Known rows, with every way that one mark hangs from another
muson(redudiv(tebeve tibu) relub(pavep)): -0.244,-0.896,-1.081,-2.669,1.240,-3.057,0.194,-3.496,-1.232,1.401,-2.618,-2.357,0.659,0.680,1.023,0.857,-0.492,0.803,1.344,-1.679,-1.099,-0.311,2.006,1.020
redudiv(muson tibu): -0.750,-0.802,-0.002,-3.528,1.314,-1.350,0.471,-1.023,-0.153,0.045,-0.885,-2.409,0.697,0.596,0.410,-1.207,-0.035,0.206,1.772,0.514,0.171,0.648,2.302,0.301
tebeve(fepi puro redudiv): 0.103,0.975,-2.708,-1.863,1.325,0.076,2.474,1.068,0.306,1.113,-4.016,-0.952,0.910,1.362,-2.452,0.784,-1.695,1.119,1.604,0.881,-0.551,0.464,0.724,1.269
tebeve(fepi puro redudiv(muson tibu)): -0.090,0.040,-3.103,-5.238,1.595,-1.510,2.607,1.087,-0.002,1.068,-3.536,-1.510,1.102,1.610,-1.363,-0.193,-1.223,0.793,1.274,0.961,-1.134,0.853,2.257,2.448
tibu(redudiv(muson)): -0.143,0.020,-1.719,-0.010,1.203,-1.612,0.151,2.064,0.029,-0.562,-3.926,-3.143,0.938,1.000,-0.762,-2.515,-0.741,0.628,1.860,0.195,1.442,0.235,1.903,-0.384
tibu(redudiv(muson(relub) tebeve(puro(figefes)))): -1.001,-0.386,-2.292,3.023,2.260,-3.820,2.061,1.951,-0.011,1.054,-4.585,-1.736,1.109,1.443,0.106,-1.928,-0.076,1.397,1.674,-2.543,-0.782,-0.406,1.150,1.983
tebeve(fepi puro(figefes) redudiv(muson tibu)): -0.319,0.005,-2.376,-2.459,2.431,-2.207,2.472,1.420,0.306,1.375,-2.895,-1.411,1.215,1.832,-2.186,0.359,-0.960,0.546,1.386,0.207,-1.844,0.377,1.881,2.581
tibu(redudiv(tebeve(puro))): -0.522,-0.121,-2.182,2.775,1.795,-1.916,1.253,3.571,-0.193,0.599,-4.760,-2.487,0.651,1.454,-0.934,0.128,-0.922,1.914,1.798,-0.661,0.512,0.261,0.268,-0.562
puro(tebeve(redudiv)): -1.292,0.680,-0.718,-1.486,1.101,1.238,0.533,-1.450,0.746,0.976,-3.288,-2.513,0.386,1.517,-2.252,-0.070,-1.317,2.316,1.760,1.063,-0.007,0.441,1.508,-0.376
muson(redudiv(tebeve(fepi puro)) relub): 0.222,0.067,-2.882,0.757,0.966,-2.233,3.260,-4.478,-0.687,2.476,-1.838,0.696,1.028,0.757,0.474,-0.408,-0.249,1.517,1.364,-2.606,-1.272,-0.904,1.326,2.280
tebeve(redudiv): -0.508,0.604,-1.208,-2.964,0.844,0.286,0.474,0.368,0.500,0.113,-2.765,-3.314,0.837,0.648,-1.365,0.327,-1.279,0.894,1.868,1.441,0.471,0.724,0.991,-0.052
puro(figefes): -0.790,0.286,1.061,3.325,2.007,-0.407,0.000,-0.776,0.402,0.563,-0.543,-1.591,0.545,0.437,-1.634,0.557,-0.265,0.254,2.153,-0.430,-0.093,-0.294,0.226,-0.914
relub(muson(redudiv(tebeve tibu)) pavep): -0.151,-0.844,-0.694,-5.093,0.264,-2.468,-0.833,-2.745,-1.611,-0.112,-3.221,-3.970,0.671,0.690,-1.146,3.118,-0.936,0.361,1.444,-0.823,-1.784,0.063,0.967,-0.092
figefes(puro(tebeve(redudiv(muson(relub) tibu)))): -2.501,-0.525,-1.812,-2.892,1.710,0.855,0.958,-0.647,0.204,2.501,-4.249,-2.585,-0.296,1.415,0.518,-0.444,0.433,2.024,1.718,1.304,-0.911,0.085,3.284,2.210
redudiv(muson tebeve(fepi puro) tibu): -0.488,-1.009,-1.684,-3.257,2.003,-2.834,3.403,0.115,-0.413,1.162,-1.986,0.390,0.553,1.725,0.234,-0.812,-0.456,1.540,1.236,-1.285,-1.134,0.486,1.902,1.288
pavep(relub(muson(redudiv(tibu)))): -0.444,0.210,-1.035,0.592,-1.015,-1.430,-0.002,-4.800,-0.921,-0.314,-0.689,-3.156,0.422,0.481,-0.748,1.454,0.279,-0.001,1.504,0.977,-0.650,-0.197,1.735,2.122
muson(redudiv(tebeve(fepi) tibu)): 0.605,-0.609,-1.717,-2.059,1.174,-1.903,1.640,-2.770,-0.559,1.498,-0.090,-1.162,0.666,1.005,-0.022,0.536,-0.594,1.316,1.172,-0.536,0.127,-0.236,2.288,-0.180
tebeve(fepi puro(figefes) redudiv(muson)): -0.211,0.604,-2.624,-0.996,2.035,-1.780,3.073,0.732,0.379,0.898,-3.349,-0.416,1.225,1.740,-2.804,-0.479,-1.140,0.742,1.538,-0.563,-1.562,0.099,1.237,1.793
muson(redudiv(tebeve tibu) relub): -0.414,-0.839,-1.435,-1.584,0.935,-2.445,1.121,-4.357,-0.612,2.077,-0.337,-2.083,0.968,0.233,1.962,0.170,0.301,1.189,1.396,-1.219,-0.651,-0.451,2.228,1.820
relub(muson(redudiv(tibu)) pavep): 0.085,-0.353,-0.361,-4.454,0.072,-1.457,-1.839,-2.957,-1.568,-0.387,-3.195,-4.416,0.892,0.190,-1.907,3.137,-0.948,-0.576,1.648,0.220,-1.600,0.060,1.050,0.138
lipipav(fepi): -0.190,-0.145,1.137,-0.897,1.002,1.971,0.753,-0.008,-0.317,0.559,-1.976,-0.047,-0.096,1.106,-0.531,-0.617,-0.158,0.431,1.440,0.972,0.573,0.314,0.482,-0.839
tibu(redudiv(tebeve)): -0.310,-0.190,-1.458,1.489,1.510,-1.521,0.423,2.970,0.197,0.078,-3.811,-3.076,0.456,1.257,-0.460,-0.649,-1.085,1.782,1.726,-0.233,1.508,0.162,0.934,-1.214
redudiv(muson(relub) tebeve(fepi puro) tibu): -0.753,-0.990,-1.676,-3.235,1.943,-3.040,3.453,-1.614,-0.259,2.076,-2.305,0.630,0.674,1.335,1.562,-1.409,-0.129,1.430,1.185,-1.946,-1.621,0.036,2.248,3.534
redudiv(muson tebeve(puro)): -1.063,-0.529,-1.552,-0.952,1.362,-2.469,3.227,-0.578,-0.434,0.340,-2.394,-0.090,0.752,1.223,0.182,-1.625,-0.119,1.763,1.707,-2.198,-0.932,0.505,0.621,0.017
muson(redudiv(tebeve(fepi) tibu) relub): 0.294,-0.628,-1.787,-2.048,1.137,-2.210,1.821,-4.392,-0.431,2.491,-0.540,-0.782,0.834,0.640,1.444,-0.189,-0.175,1.163,1.104,-1.257,-0.592,-0.747,2.693,2.316
tibu(redudiv(muson tebeve(puro))): -0.560,-0.405,-2.872,0.631,1.609,-3.066,2.021,3.119,-0.314,0.050,-4.803,-1.988,0.903,1.690,-0.369,-1.876,-0.657,1.762,1.667,-1.417,0.202,0.388,1.096,0.013
relub(muson(redudiv(tibu))): -0.102,-0.281,-0.670,-3.163,-0.166,-0.736,-0.838,-3.967,-0.865,0.619,-0.713,-4.108,1.177,-0.224,-0.889,2.447,-0.002,-0.217,1.711,0.786,-1.113,-0.186,1.316,1.114

Rows
-1.374,-0.249,-2.105,-1.730,2.172,-2.767,1.725,-0.054,0.184,1.634,-2.971,-2.864,1.531,1.044,-0.432,0.326,-0.034,0.352,1.715,-0.236,-2.401,0.324,1.641,3.916	tebeve(puro(figefes) redudiv(muson(relub) tibu))
0.110,0.158,-0.390,-3.174,-0.259,-1.112,-1.222,-3.398,-1.496,-0.662,-3.701,-3.666,0.902,0.193,-2.397,2.223,-1.070,-0.421,1.781,-0.516,-1.380,-0.229,0.535,-0.526	relub(muson(redudiv) pavep)
0.125,0.141,-2.618,2.199,1.916,-1.678,1.957,3.567,-0.051,0.889,-4.961,-1.096,0.533,1.798,-1.482,-0.221,-1.501,1.954,1.521,-0.799,0.617,0.017,0.732,-0.134	tibu(redudiv(tebeve(fepi puro)))
0.429,-0.507,-2.593,-0.867,1.423,-2.213,2.575,-2.126,-0.921,1.899,-1.012,-0.495,0.864,1.212,-0.375,1.277,-0.405,1.458,1.246,-0.980,-0.903,-0.127,1.567,0.499	muson(redudiv(tebeve(fepi puro) tibu))
-1.141,-0.220,-0.420,3.763,2.251,-1.801,2.120,0.112,-0.094,1.168,-1.758,-0.512,0.524,1.063,-1.124,1.158,-0.269,1.633,1.981,-2.061,-1.347,-0.007,-0.608,-0.565	redudiv(tebeve(puro(figefes)))
-1.044,-0.731,-0.277,-3.463,1.329,-3.074,1.548,-1.864,-0.508,-0.003,-3.803,-0.788,0.388,1.020,1.089,-2.390,-0.605,1.161,1.528,-2.912,-0.755,0.145,1.599,0.665	redudiv(muson(relub(pavep)) tebeve)
-1.017,-0.332,-2.325,-5.420,1.558,-2.592,1.093,0.567,-0.567,0.694,-5.619,-3.227,1.252,1.181,-0.323,0.161,-0.911,0.438,1.578,0.098,-2.080,0.966,1.845,3.148	tebeve(puro redudiv(muson(relub(pavep)) tibu))
0.024,0.178,-0.906,-0.790,0.630,-1.615,-0.268,-4.297,-1.072,0.701,-3.162,-2.006,0.940,0.157,-0.319,-0.064,-0.717,-0.053,1.773,-1.461,-0.550,-0.584,1.517,0.620	muson(redudiv relub(pavep))
-0.654,-1.011,-1.201,-0.661,2.751,-3.345,3.202,0.189,-0.120,1.512,-1.349,0.417,0.626,1.860,-0.488,-0.289,-0.258,1.262,1.294,-2.007,-1.823,0.056,1.633,1.363	redudiv(muson tebeve(fepi puro(figefes)) tibu)
-1.546,0.648,0.069,1.702,2.006,0.583,0.412,-1.005,1.033,1.312,-2.546,-2.374,0.467,1.691,-3.170,0.610,-1.044,2.017,1.867,0.322,-0.842,-0.083,1.149,-0.322	puro(figefes tebeve(redudiv))
-0.634,-0.491,-2.110,-0.466,1.356,-2.950,1.241,1.000,0.143,0.440,-4.235,-2.430,0.856,1.155,1.171,-3.202,-0.452,1.512,1.532,-1.550,0.742,-0.109,2.096,1.288	tibu(redudiv(muson(relub) tebeve))
-0.605,-0.223,-1.332,0.267,-0.903,-2.272,0.851,-4.547,-0.938,-0.136,-0.738,-2.802,0.277,0.877,-0.083,1.326,0.295,0.840,1.281,0.111,-0.842,-0.171,1.611,1.911	pavep(relub(muson(redudiv(tebeve tibu))))
-0.907,-0.235,-2.685,-4.556,1.409,-1.776,1.791,1.156,-0.197,0.562,-3.335,-3.169,1.329,1.232,-0.764,0.154,-0.626,0.758,1.665,0.987,-1.177,1.215,1.674,1.815	tebeve(puro redudiv(muson tibu))
-0.396,-0.613,-1.068,-0.948,2.151,-1.418,2.396,0.608,-0.236,1.702,-1.918,-0.099,0.259,1.461,-0.310,1.409,-0.860,1.683,1.385,-0.569,-0.842,0.364,0.957,0.744	redudiv(tebeve(fepi puro) tibu)
-0.333,-0.257,-1.160,-0.259,0.796,-2.920,0.319,-2.420,-1.618,0.165,-3.949,-2.586,0.981,0.903,-2.742,3.388,-0.800,0.362,1.695,-2.478,-2.993,-0.433,-0.573,-0.166	relub(muson(redudiv(tebeve(puro(figefes)))) pavep)
-0.496,0.289,-1.462,1.333,-1.182,-1.924,1.326,-4.988,-0.824,-0.454,-1.088,-1.995,0.299,0.771,-0.535,0.517,0.212,1.017,1.402,-0.567,-0.607,-0.374,1.041,1.281	pavep(relub(muson(redudiv(tebeve))))
-0.231,-0.741,-2.246,-0.383,1.229,-2.464,1.926,-1.989,-1.079,1.541,-0.773,-1.776,0.995,0.873,0.101,1.577,0.079,1.382,1.559,-0.905,-1.022,0.149,1.169,-0.001	muson(redudiv(tebeve(puro) tibu))
-0.348,0.661,-1.127,1.646,-1.321,-1.165,0.482,-5.352,-0.830,-0.665,-1.039,-2.347,0.459,0.432,-1.182,0.603,0.140,0.162,1.633,0.272,-0.494,-0.415,1.180,1.534	pavep(relub(muson(redudiv)))
0.282,-0.511,-1.429,-4.029,0.132,-1.500,0.786,-3.672,-0.738,1.149,-0.863,-2.399,0.903,0.473,-0.639,2.088,-0.416,0.724,1.195,-0.334,-1.244,-0.374,1.536,1.253	relub(muson(redudiv(tebeve(fepi) tibu)))
-0.300,-0.781,-1.430,-3.772,0.502,-2.769,-0.124,-2.032,-1.875,0.358,-4.008,-3.435,0.850,0.841,-1.553,3.705,-0.863,0.454,1.508,-1.202,-2.564,0.183,0.332,0.470	relub(muson(redudiv(tebeve(puro) tibu)) pavep)
-0.715,0.625,-1.580,-3.857,1.156,0.388,2.118,-1.819,0.820,0.939,-3.442,-0.605,0.451,2.083,-2.340,-2.151,-1.554,2.242,1.336,0.268,-0.091,0.199,2.825,0.647	puro(tebeve(fepi redudiv(muson)))
-1.494,0.421,-1.932,-0.454,1.677,2.529,1.335,0.447,0.492,2.303,-4.334,-1.008,-0.741,1.882,-2.018,0.579,-0.696,2.353,1.697,1.771,0.079,-0.091,2.233,-0.152	figefes(puro(tebeve(fepi redudiv)))
0.417,-0.723,-1.472,-3.124,1.357,-2.827,0.826,-3.442,-1.056,1.700,-2.799,-1.126,0.566,1.023,0.525,0.523,-0.996,0.855,1.049,-1.798,-0.952,-0.567,2.496,1.472	muson(redudiv(tebeve(fepi) tibu) relub(pavep))
-1.052,-0.772,-0.033,-3.427,1.287,-1.663,0.550,-2.596,-0.065,1.019,-1.119,-2.040,0.870,0.192,1.698,-1.843,0.233,0.100,1.710,-0.143,-0.405,0.193,2.641,2.587	redudiv(muson(relub) tibu)
0.308,0.033,-2.308,2.961,1.685,-2.509,3.009,-2.387,-0.616,1.692,-0.944,0.521,0.969,1.244,-1.715,0.723,-0.386,1.354,1.481,-2.428,-1.270,-0.775,0.641,-0.166	muson(redudiv(tebeve(fepi puro(figefes))))
-1.156,-1.417,-0.009,-5.210,1.725,-3.481,0.915,-1.508,-0.615,0.509,-3.271,-1.835,0.379,1.112,1.757,-1.306,-0.422,0.967,1.353,-1.878,-1.033,0.400,2.325,1.402	redudiv(muson(relub(pavep)) tebeve tibu)
-0.963,-1.295,-0.501,-4.112,1.546,-2.639,1.628,-0.691,-0.172,0.323,-0.844,-1.828,0.508,1.056,1.309,-1.316,0.033,1.380,1.480,-0.752,-0.139,0.697,2.103,0.035	redudiv(muson tebeve tibu)
-0.043,-0.445,-0.748,-2.220,1.041,-1.979,-0.851,-3.867,-1.184,1.060,-2.668,-2.944,0.862,0.237,0.241,0.882,-0.551,-0.222,1.598,-0.555,-0.801,-0.328,2.211,1.246	muson(redudiv(tibu) relub(pavep))
-0.054,-0.848,-1.497,-1.483,0.992,-2.124,0.941,-2.590,-0.729,1.187,-0.030,-2.470,0.810,0.637,0.496,0.856,-0.053,1.259,1.468,-0.458,-0.078,0.047,1.834,-0.630	muson(redudiv(tebeve tibu))
0.004,0.083,-2.139,4.569,2.607,-2.244,1.828,3.747,0.244,1.128,-4.367,-1.006,0.580,1.994,-2.091,0.316,-1.309,1.690,1.560,-1.353,0.033,-0.389,0.455,-0.046	tibu(redudiv(tebeve(fepi puro(figefes))))
-0.258,0.038,-1.158,0.727,1.715,-1.030,3.098,-0.147,-0.074,1.273,-2.392,0.958,0.244,1.432,-0.925,0.303,-1.071,1.866,1.538,-1.452,-0.577,0.081,0.226,-0.052	redudiv(tebeve(fepi puro))
0.110,-0.057,-1.972,-6.921,1.305,-1.079,1.541,0.259,0.500,0.569,-2.565,-2.224,0.906,1.397,-0.883,-1.051,-1.287,0.599,1.159,1.472,0.188,0.705,3.069,1.681	tebeve(fepi redudiv(muson tibu))
-0.873,0.577,1.136,4.025,2.429,0.865,0.916,-2.411,0.869,1.736,-1.325,0.536,-0.056,1.665,-3.218,-0.068,-1.095,1.728,1.756,-0.804,-0.599,-0.846,1.337,-0.577	puro(figefes tebeve(fepi))
-0.091,-0.206,-2.623,2.647,2.498,-3.430,2.606,3.241,0.052,0.649,-4.446,-0.611,0.838,2.171,-1.576,-1.662,-0.885,1.530,1.432,-2.062,-0.244,-0.299,1.308,0.387	tibu(redudiv(muson tebeve(fepi puro(figefes))))
